Every row comes from one small tree of marks. Brackets hold a mark, then the marks that hang from it, in alphabetical order. Every link used is in the known rows. Which tree was each row made from?
Known rows
{lumuz {votil mifa monev {sesez gorud}}}: [ 1.72  2.91  1.21  1.40 -4.09  2.17  0.61  2.21  0.05 -3.41 -2.57 -0.36
 -0.81 -2.77  0.74 -2.00  2.09 -0.67 -1.54  0.01 -1.26  0.51  1.46 -0.02
 -0.13  2.20]
{votil {lumuz zatopo} mifa {sesez {gorud tofanef}}}: [ 1.83  2.35  0.94  1.04 -4.41  2.27  0.63  1.24  1.25 -2.79 -3.07 -0.09
 -0.04 -1.72  1.11 -2.27  2.08 -0.93 -1.10 -0.12 -0.93  1.78 -1.42 -0.56
 -1.55  0.20]
{sesez {gorud motu tofanef} {votil lumuz mifa}}: [ 3.10  2.26  0.73  1.71 -4.16  1.81 -4.38 -2.65  1.93 -2.31 -4.96  0.97
 -0.04 -3.30  0.96 -1.87  1.65 -0.62 -2.66  0.34 -1.51 -0.64 -1.27 -0.23
 -1.24  2.73]
{votil {lumuz zatopo} mifa monev {sesez {gorud motu}}}: [ 2.60  3.29  0.68  1.31 -4.09  2.58  0.14  0.76  1.16 -1.72 -4.31 -0.69
 -0.47 -0.70  1.54 -2.79  4.18 -1.11 -0.74 -0.85 -1.04  1.11 -0.31  0.99
  0.30  0.87]
{gorud motu {sesez {votil {lumuz zatopo} mifa}} tofanef}: [ 3.09  1.99  1.07  1.18 -3.88  2.30  0.43  0.12  0.96 -2.60 -3.27  0.86
 -2.53 -2.83  0.03 -2.22  0.48 -1.71 -1.73 -0.37 -0.24 -0.18 -2.47  1.21
 -0.97  2.52]
{mifa {neze fubir}}: [-0.78  2.13 -0.03 -0.25 -3.92  1.74 -0.23 -0.58 -1.16 -2.28 -3.61  2.01
 -0.56 -1.69  0.38 -2.25 -0.04  0.33 -0.30  0.97 -0.32  0.17 -0.87 -2.11
 -0.28  1.63]
{sesez {gorud motu tofanef} {votil lumuz {monev zatopo}}}: [ 2.77  3.46  0.58  1.63 -4.03  1.71 -4.10 -6.02  1.51 -1.55 -4.20  1.15
 -0.43 -2.83  1.43 -1.95  2.39 -2.16 -2.81  0.07 -1.23 -1.65 -1.86  0.26
  0.62  3.01]
{votil sesez}: [ 0.36  1.67  0.25  0.59 -4.43  2.55  1.41  3.30 -0.07 -2.43 -2.00  1.07
 -0.78 -2.85  0.78 -1.83 -0.22 -1.30 -1.27 -0.69 -0.03  1.35 -0.71 -1.13
 -0.93  0.24]
{lumuz zatopo}: [-0.08  2.34  1.16 -0.43 -4.71  1.95  1.73 -0.58  0.42 -2.59 -1.20  0.46
 -0.91 -1.47  0.36 -1.70 -0.08 -0.89 -0.93  0.30  0.01  1.33  1.85 -0.22
  0.29  1.72]
{sobe tofanef}: [-0.03  2.19  1.01  1.01 -4.38  0.99  0.74 -1.64 -0.40 -1.25 -2.29  1.69
 -0.48 -3.34  0.60 -2.26  0.39 -1.16 -1.37 -0.07 -0.05  0.47 -0.02 -1.19
  0.66  1.59]
{tofanef motu}: [ 1.26  1.71 -0.39  0.29 -4.22  2.71 -1.75 -2.76 -0.22 -1.84 -2.97  1.23
 -0.87 -1.54  0.92 -1.24 -1.80 -0.64 -0.92 -0.25  0.13  0.61  0.46 -1.12
 -0.02  3.01]
{votil monev sesez}: [ 0.73  2.42 -0.03  0.71 -4.13  2.76  1.29  2.19 -0.39 -1.72 -2.47  0.57
 -1.07 -2.61  0.98 -2.36  1.86 -1.49 -0.85 -1.01 -0.31  1.07 -0.48 -0.66
  0.06 -0.21]
{zatopo {monev {votil lumuz {mifa neze} sesez}}}: [-0.10  1.61  0.09  1.11 -4.22  2.86  1.33  2.01 -0.95 -3.43 -4.39  0.65
 -0.95 -4.01  1.87 -2.23  0.51  0.42 -0.59  0.10  0.41  0.10 -1.70  2.32
 -1.41  4.67]
{lumuz {votil mifa} {zatopo monev}}: [ 0.31  3.13  1.92  0.07 -4.46  1.92  2.72  0.12  0.03 -5.40 -1.47 -0.82
 -1.54 -3.03  0.50 -1.92 -0.37  0.36 -1.17  1.53 -0.09  0.80  3.26  2.08
  0.75  5.34]
{gorud tofanef}: [ 0.27  2.01 -0.42  0.53 -4.14  1.94 -0.40 -1.95  0.38 -2.19 -1.69  1.94
 -1.27 -4.02 -0.01 -2.04 -0.91 -1.55 -1.41  0.09 -0.36  1.19 -1.46 -1.78
 -0.43  1.34]
{monev {votil lumuz {sesez gorud}} zatopo}: [ 0.55  2.28  0.83  1.50 -4.35  2.49  0.55  0.14 -0.01 -2.34 -2.39  0.74
 -0.62 -1.13  2.19 -1.40  0.69 -2.69 -2.15 -0.73 -0.05 -0.22 -2.54  1.49
 -0.75  3.96]
{sobe motu}: [ 0.23  3.00  0.67  0.48 -4.69  1.37 -0.58 -1.57  0.93 -1.78 -2.18  1.80
  0.25 -3.54  1.05 -1.60 -0.15 -1.20 -0.88 -0.59 -0.23  0.52  1.19 -0.82
 -0.17  2.13]
{gorud {sesez votil}}: [ 1.43  1.30  1.25  0.26 -4.15  2.26  0.78  2.65 -0.45 -2.74 -1.90  0.77
 -1.42 -2.22  0.56 -1.43  0.38 -0.73 -1.19 -0.21 -0.44 -0.47 -0.28 -0.21
 -1.51  1.31]
{monev votil zatopo}: [-0.41  2.04  0.63  0.88 -4.06  2.29  0.84 -0.52 -0.82 -2.87 -1.66  0.90
 -1.65 -1.53  1.33 -1.48 -0.50 -2.47 -2.09  0.01  0.18 -0.09 -1.01  2.03
 -0.01  5.79]
{gorud motu}: [ 0.91  2.33 -0.54  0.76 -4.05  2.13 -0.85 -0.71  0.77 -1.78 -2.93  1.69
 -1.53 -2.90  0.34 -2.01 -0.92 -1.57 -1.47 -0.47 -0.01  0.65 -0.08  0.02
  0.85  3.21]
{lumuz {votil {mifa neze}} {zatopo monev}}: [-0.09  2.79  2.06  0.20 -4.50  1.72  3.10 -0.49 -0.51 -4.94 -2.54 -0.39
 -1.32 -3.75  0.42 -1.94 -0.15  1.09 -0.49  1.86  0.15  0.35  2.99  2.05
  0.22  5.62]
{monev {votil {mifa neze}} zatopo}: [-0.37  1.50  0.81  1.34 -3.73  2.26  1.13  0.29 -1.57 -3.29 -3.43  0.53
 -1.51 -2.02  1.22 -1.91  0.53 -1.15 -1.23  0.77 -0.09 -0.04 -1.10  2.73
 -0.90  6.76]
{mifa neze}: [-0.66  1.38  0.08  0.53 -4.34  1.79  0.56 -1.02 -0.73 -1.65 -3.56  1.82
 -0.36 -3.92  0.41 -1.82 -0.07  0.46  0.23  0.51  0.00  0.44 -0.01 -1.36
 -0.85  2.20]
{sesez {gorud tofanef} {votil mifa}}: [ 2.28  1.76  1.13  0.89 -4.34  1.69 -3.83 -0.92  0.75 -2.91 -3.51  0.83
  0.10 -3.18  0.61 -1.62  1.64 -0.41 -2.94  1.09 -1.93 -0.54 -0.06 -0.73
 -2.15  2.15]
{sesez gorud {votil mifa}}: [ 2.01  1.67  1.43  0.72 -4.37  1.76 -3.49  0.45  0.59 -3.05 -3.78  0.23
  0.54 -2.14  1.06 -1.40  2.04  0.32 -2.46  1.02 -1.92 -0.58  1.49 -0.29
 -1.90  2.47]
{fubir neze}: [-0.31  1.96  0.67  0.40 -4.05  1.74  0.04 -1.40 -0.11 -2.36 -2.63  1.70
 -0.24 -4.58  0.23 -1.20 -0.47 -0.95 -0.85 -0.07  0.08  0.85 -0.53 -1.24
 -0.12  2.53]
{lumuz votil {zatopo monev}}: [-0.19  3.36  1.90 -0.24 -4.86  1.80  2.88 -1.35  0.24 -4.57 -0.76 -0.01
 -1.45 -3.30  0.50 -1.52 -1.19 -0.20 -1.36  1.12  0.41  0.30  3.10  1.42
  1.24  4.64]
{lumuz {votil {mifa {neze fubir}} sesez} {zatopo monev}}: [ 0.10  3.11  2.27 -0.08 -4.47  2.07  3.64  2.48 -1.04 -5.46 -2.53 -0.40
 -1.53 -2.64  0.54 -2.23  0.00  0.54 -1.23  1.65  0.20  0.36  1.46  1.67
 -0.05  4.02]

Which tree is each row?
[ 0.50  3.49  2.22  0.19 -4.66  1.82  2.84 -1.85  0.41 -3.06 -0.93 -0.37
 -1.47 -2.11  0.18 -1.69  0.83 -0.73 -0.92  0.30 -0.03  0.71  3.50  0.34
  1.59  2.68] | {lumuz {votil monev} zatopo}
[ 1.29  3.00  2.61  0.83 -4.69  1.82  2.67  0.98 -0.25 -3.17 -2.81 -0.62
 -0.85 -2.41  0.41 -1.95  2.65 -0.17 -0.94  0.57 -0.68  0.22  2.56  0.99
 -0.33  2.40] | {lumuz {votil {mifa neze} monev {sesez gorud}} zatopo}
[ 0.37  2.53  0.53  0.43 -3.97  2.33  1.33 -0.42  0.60 -3.92 -3.25 -0.74
 -0.43 -1.88  1.46 -2.52  1.14  0.87  0.29  0.82 -0.31  1.78  0.68  0.86
  0.28  3.20] | {votil {lumuz {zatopo monev}} mifa}
[ 1.35  1.69  2.22  0.82 -4.37  2.19  0.11  0.02  0.88 -3.53 -3.78 -0.86
  0.10 -1.67  1.20 -1.71  1.62  1.00 -0.82  0.72 -0.52  0.86  1.48 -0.09
 -0.99  1.86] | {sesez {votil {lumuz zatopo} mifa}}
[ 3.11  1.66  0.93  0.88 -4.35  2.11 -4.91 -2.69  0.52 -2.66 -4.18  0.86
 -0.03 -2.47  0.81 -1.27  0.73 -0.37 -3.02  0.93 -1.62 -0.90 -0.05 -0.61
 -2.17  2.95] | {sesez {gorud {tofanef motu}} {votil mifa}}
[ 1.89  2.00 -0.19  0.66 -4.63  2.46 -1.67 -0.11  0.28 -1.64 -2.42  1.87
 -0.56 -2.71  0.77 -1.46 -0.42 -2.14 -2.37 -0.56 -0.58  0.31 -1.78 -1.47
 -1.52  0.66] | {votil {sesez {gorud {tofanef motu}}}}
[ 2.06  1.61 -0.53  0.30 -3.85  2.69 -0.23 -1.44 -0.56 -1.79 -1.69  1.99
 -2.49 -2.36  0.07 -1.59 -1.70 -2.14 -1.17 -0.56  0.02  0.11 -2.78 -0.86
 -1.16  2.01] | {gorud sesez {tofanef motu}}
[ 2.46  1.38  0.89  1.45 -3.74  2.32  0.18  1.66  0.10 -2.35 -4.86  0.78
 -1.69 -2.73  0.67 -2.03  1.00 -0.17 -0.55 -0.36 -0.20 -0.68 -1.53  1.22
 -1.18  3.17] | {gorud motu {sesez {votil lumuz {mifa neze}}}}
[ 1.44  1.74  1.37  1.25 -4.68  2.61  0.92  1.79  0.61 -2.38 -3.03  0.29
 -0.73 -1.59  1.28 -1.81  1.65 -1.40 -1.93 -0.69 -0.34  0.83 -1.51  1.32
 -2.13  2.41] | {monev {votil {lumuz zatopo} mifa {sesez {gorud tofanef}}}}
[ 0.21  2.61  2.30  0.46 -4.72  2.10  4.21  2.17 -0.71 -4.98 -2.52 -0.50
 -1.41 -3.90  0.56 -1.96 -0.02  0.54 -0.84  1.27  0.44  0.53  2.03  2.15
 -0.44  4.41] | {lumuz {votil {mifa neze} sesez} {zatopo monev}}
[ 2.23  2.73 -0.42  0.77 -4.34  2.64 -1.76 -1.26 -0.04 -0.92 -2.89  1.35
 -0.83 -2.47  0.99 -2.01  1.66 -2.31 -1.96 -0.91 -0.86 -0.02 -1.55 -1.08
 -0.55  0.19] | {votil monev {sesez {gorud {tofanef motu}}}}
[ 0.58  2.66  2.45  0.40 -4.48  1.78  2.85  0.53  0.44 -4.43 -1.31 -0.80
 -1.30 -2.01  0.03 -1.66 -0.07  0.01 -1.02  0.98 -0.32  1.43  3.48  0.68
  0.39  3.71] | {lumuz {votil mifa} zatopo}
[ 2.31  3.16  0.81  1.75 -4.01  2.15 -0.09  0.96  0.50 -3.07 -2.94  0.31
 -1.55 -3.59  0.31 -2.25  1.59 -1.58 -2.20 -0.21 -1.09  0.32  0.27  0.42
  0.08  2.76] | {lumuz {votil mifa monev {sesez {gorud motu tofanef}}}}
[ 2.89  2.89  0.54  1.04 -4.40  1.74 -4.49 -3.92  1.22 -1.20 -3.84  1.68
 -0.73 -3.53  0.56 -1.84  2.06 -1.87 -3.33  0.02 -1.40 -1.70 -0.43 -0.02
 -0.25  2.27] | {sesez {gorud motu tofanef} {votil monev}}
[ 1.28  3.58  2.41  0.37 -5.03  1.88  2.39  0.08  0.58 -2.78 -1.02 -0.28
 -0.96 -1.94  0.52 -1.53  1.63 -1.44 -1.85 -0.15 -0.40  0.21  2.72  0.34
  0.61  1.43] | {lumuz {votil monev {sesez gorud}} zatopo}
[ 2.12  3.07 -0.56  1.10 -4.24  2.39 -1.44 -0.29  0.54 -0.88 -2.94  1.69
 -1.26 -3.20  0.67 -2.42  2.02 -2.91 -2.32 -1.15 -0.89 -0.02 -1.94 -0.31
 -0.02  0.45] | {votil monev {sesez {gorud motu tofanef}}}
[ 1.30  3.71  1.70  0.27 -5.13  1.84  1.82 -0.67  0.88 -3.95 -1.13  0.76
 -1.72 -3.93  0.40 -1.59 -0.94 -1.86 -2.91  0.47  0.24 -0.37  1.03  1.83
  0.50  3.93] | {lumuz {votil {sesez {gorud motu tofanef}}} {zatopo monev}}
[ 1.20  3.08  2.52  0.73 -4.44  2.31  3.81  2.32 -0.03 -3.90 -1.71 -1.26
 -1.59 -1.90  0.35 -2.15  1.78 -0.66 -1.08  0.19 -0.25  1.37  2.77  1.07
  0.50  2.19] | {lumuz {votil mifa monev sesez} zatopo}
[ 1.73  1.11  1.26  0.52 -3.85  2.36  0.75  3.88 -0.58 -3.35 -2.53  0.10
 -1.45 -1.91  0.55 -1.73  1.01 -0.24 -1.09  0.16 -0.89 -0.08 -0.13  0.37
 -1.88  1.85] | {gorud {sesez {votil mifa}}}
[ 2.76  1.66  0.82  1.32 -3.63  2.49 -0.15  2.21  0.54 -2.65 -3.98  0.45
 -1.85 -2.11  0.75 -2.02  0.86 -0.75 -1.11 -0.60 -0.41 -0.34 -1.28  1.21
 -0.80  2.93] | {gorud motu {sesez {votil lumuz mifa}}}
[ 1.16  2.01  1.88  0.55 -4.33  2.28  0.05 -0.34  0.68 -4.17 -3.87 -0.88
 -0.06 -2.30  1.53 -1.89  1.42  1.25 -0.92  1.15 -0.41  0.43  1.32  0.79
 -0.71  2.85] | {sesez {votil {lumuz {zatopo monev}} mifa}}
[ 1.93  1.56  1.14  0.58 -3.66  2.49  0.61  3.16 -0.83 -2.85 -2.86 -0.14
 -1.64 -1.77  0.68 -2.08  2.39 -0.37 -0.84 -0.03 -1.03 -0.31 -0.01  0.62
 -1.22  1.64] | {gorud {sesez {votil mifa monev}}}
[ 0.44  3.20  0.64  0.43 -4.21  2.27  1.35 -3.17  0.91 -1.58 -2.65 -0.17
 -0.43 -1.16  1.31 -2.37  2.52 -0.37  0.56 -0.52 -0.15  1.35  0.82 -0.76
  1.53  0.61] | {votil {lumuz zatopo} monev}
[ 1.03  2.65  1.27  1.19 -3.94  2.23 -0.77 -2.87  0.31 -2.56 -3.60 -0.26
 -0.17 -2.04  1.83 -1.85  2.19 -0.40 -0.92  0.27 -0.47 -0.29  0.02 -0.29
  0.69  2.15] | {sesez {votil lumuz {monev zatopo}}}
[ 0.57  2.96  2.17  0.29 -4.64  2.29  3.91  2.84 -0.19 -5.43 -1.51 -0.92
 -1.61 -3.19  0.66 -1.94 -0.24 -0.11 -1.56  1.00  0.19  0.96  2.37  2.21
  0.12  4.03] | {lumuz {votil mifa sesez} {zatopo monev}}
[ 0.26  1.87 -0.04  0.98 -4.17  3.02  1.12  2.54 -0.53 -3.83 -3.55  0.33
 -1.13 -3.44  1.97 -2.21  0.33 -0.17 -1.08 -0.15  0.26  0.42 -1.41  2.35
 -0.97  4.46] | {zatopo {monev {votil lumuz mifa sesez}}}
[ 1.06  2.60  0.18  1.34 -3.58  2.23  0.03  1.39 -1.38 -2.30 -4.36  0.07
 -0.50 -2.08  1.43 -2.71  3.90 -1.13 -0.78  0.61 -1.39 -0.04 -1.28  1.08
 -0.74  2.75] | {votil {mifa neze} {monev zatopo} {sesez gorud}}
[ 1.75  1.76  2.27  0.86 -4.73  1.57 -1.95 -1.68  0.83 -2.59 -4.92 -0.06
  1.15 -1.93  1.35 -1.46  2.88  1.42 -1.00  1.18 -1.31 -0.59  1.31 -0.25
 -1.92  2.19] | {sesez gorud {votil {lumuz zatopo} {mifa neze}}}
[ 1.11  2.55  1.15  0.52 -4.99  2.20  1.06  0.35  1.34 -1.86 -2.31  0.40
  0.40 -1.24  1.47 -1.62  1.41 -1.07 -0.97 -0.76 -0.32  1.11 -0.40 -1.12
 -0.77 -0.46] | {votil {lumuz zatopo} {sesez gorud}}
[ 1.50  2.55  1.09  1.22 -4.26  2.33  1.10  0.39  0.10 -1.58 -4.97 -0.50
  0.31 -1.57  1.58 -2.67  4.82  0.40  0.58 -0.12 -0.98  0.85 -0.41  0.14
 -0.95  0.37] | {votil {lumuz zatopo} {mifa neze} monev {sesez gorud}}
[ 0.58  2.89 -0.19  0.98 -3.02  2.34  0.11 -0.32 -0.88 -3.24 -2.99 -0.57
 -1.37 -1.30  1.15 -2.86  2.61 -1.10 -0.53  0.76 -1.21  1.08  0.16  1.08
  1.25  3.83] | {votil mifa {monev zatopo}}
[ 2.35  1.72  0.81  0.70 -4.03  2.33 -0.20  1.99  0.23 -2.18 -2.85  1.30
 -2.23 -2.45  0.31 -1.64 -0.18 -1.60 -1.89 -0.69 -0.14 -0.96 -0.79  1.10
 -0.62  2.80] | {gorud motu {sesez votil}}
[ 0.52  1.98 -0.01  0.57 -4.40  2.74 -0.19  2.94 -0.74 -3.66 -3.02  0.72
 -1.12 -3.26  1.67 -2.00  0.54 -0.74 -2.20  0.22 -0.37 -0.27 -0.79  2.76
 -1.43  4.89] | {zatopo {monev {votil mifa {sesez gorud}}}}
[ 1.73  1.90  1.35  1.37 -4.66  2.71  0.67  2.41  0.80 -2.20 -3.69  0.15
 -0.87 -1.01  1.47 -1.80  1.63 -1.42 -1.91 -1.01 -0.19  0.53 -0.84  2.24
 -1.52  3.38] | {monev {votil {lumuz zatopo} mifa {sesez {gorud motu}}}}
